Each row was made from one small tree. The marks that hang from a mark follow it in brackets, in alphabetical order. Every link used is in the known rows. Write each row's tree.
In the rows, zero is written as 128.
Known rows
L[Q[E] S[Y]]: [ 90 124 105 114 107  95  82  87 130 162 132 142 148 141 109]
S[L]: [157  89 119 117 119 143 120  68 124 158 117 149 145 144 112]
Y[J Q[L] S]: [225 105  34 136 144 117 107  88 113 147 139 142  78  99  94]
Y[J Q S]: [202 108  55 149 131 106 119  82 109 148 146 144  99 102  96]
Y[S]: [162 119 129 128 123 117 117 109 117 147 122 147 100 114 106]
E[S[Y[J Q]]]: [153 102  94 147 105 112 127  96 122 152 117 142 141 117 106]
S[L[Q] Y]: [117  77 109 106 100 131 104  40 127 168 115 140 186 149 111]
L[Q S]: [129 124 114 110 127 103  99  88 124 149 124 137 165 128 107]
E[Q S]: [149 114 111 119  71 115 125 103 126 148 111 141 163 129 108]
E[Q[Y[S]]]: [114 123  81 123  97 116 110  90 118 160 119 142 136 126 105]
Y[Q[E] S]: [185 114  80 125 106 104  91  97 118 153 153 151  79 121 110]
S[L Y[Q]]: [153  71 101 121 117 133 108  42 122 172 123 143 165 154 110]
Y[Q[E L[S]]]: [183 114  64 117 133 118  80  96 126 158 142 147  91 133 108]
Q[E L Y[J S]]: [129 137  23 140 130 125  90 126 124 158 129 153  30 103 104]
Y[Q[E L] S]: [207 111  59 113 121 115  79 106 121 153 146 149  60 118 107]
Y[J Q S[L]]: [220  89  48 136 134 116 120  69 113 153 142 144 112 116  99]

Which tree is each row?
[147  77  57 139 109 128 108  40 123 173 140 151 134 145 105]  S[L Y[J Q[E]]]
[ 80 141  75 115 118  99  82 104 129 159 131 141 131 130 114]  L[Q[E Y] S]
[169 105  55 125 112 113 112  78 122 151 138 149 106 114 102]  Y[J S[L[Q[E]]]]
[ 86 142  50 129 123  96  90  97 127 158 136 143 125 120 108]  L[Q[E Y[J]] S]
[145 112  73 123 118 123 106  81 123 161 114 140 144 134  92]  E[Q[L[S[Y[J]]]]]
[139  88 108 112  73 122 124  80 130 161 101 139 185 150 108]  E[Q S[L Y]]
[108 131  23 143 126 137  93 106 127 163 130 153  57 112 107]  Q[E L Y[J]]
[104 124  48 146 102 122 116 115 130 159 123 152  90 121 116]  Q[E[S[L]] Y[J]]
[ 94 134  90 115 134 102  95  96 124 155 118 134 162 125 111]  L[Q[Y] S]
[114 101  50 116 101 127 101  58 129 164 132 148 142 135 114]  S[L[Q[E Y[J]]]]
[165 121  87 115 100 129  94 133 135 149 119 152  72 122 114]  Q[E[S] L]
[103 117 120 114 124 100  95  79 125 158 118 134 177 134 106]  L[Q S[Y]]
[140 121  66 113  91 125 110 118 129 153  97 135 139 122 109]  E[Q[L Y] S]
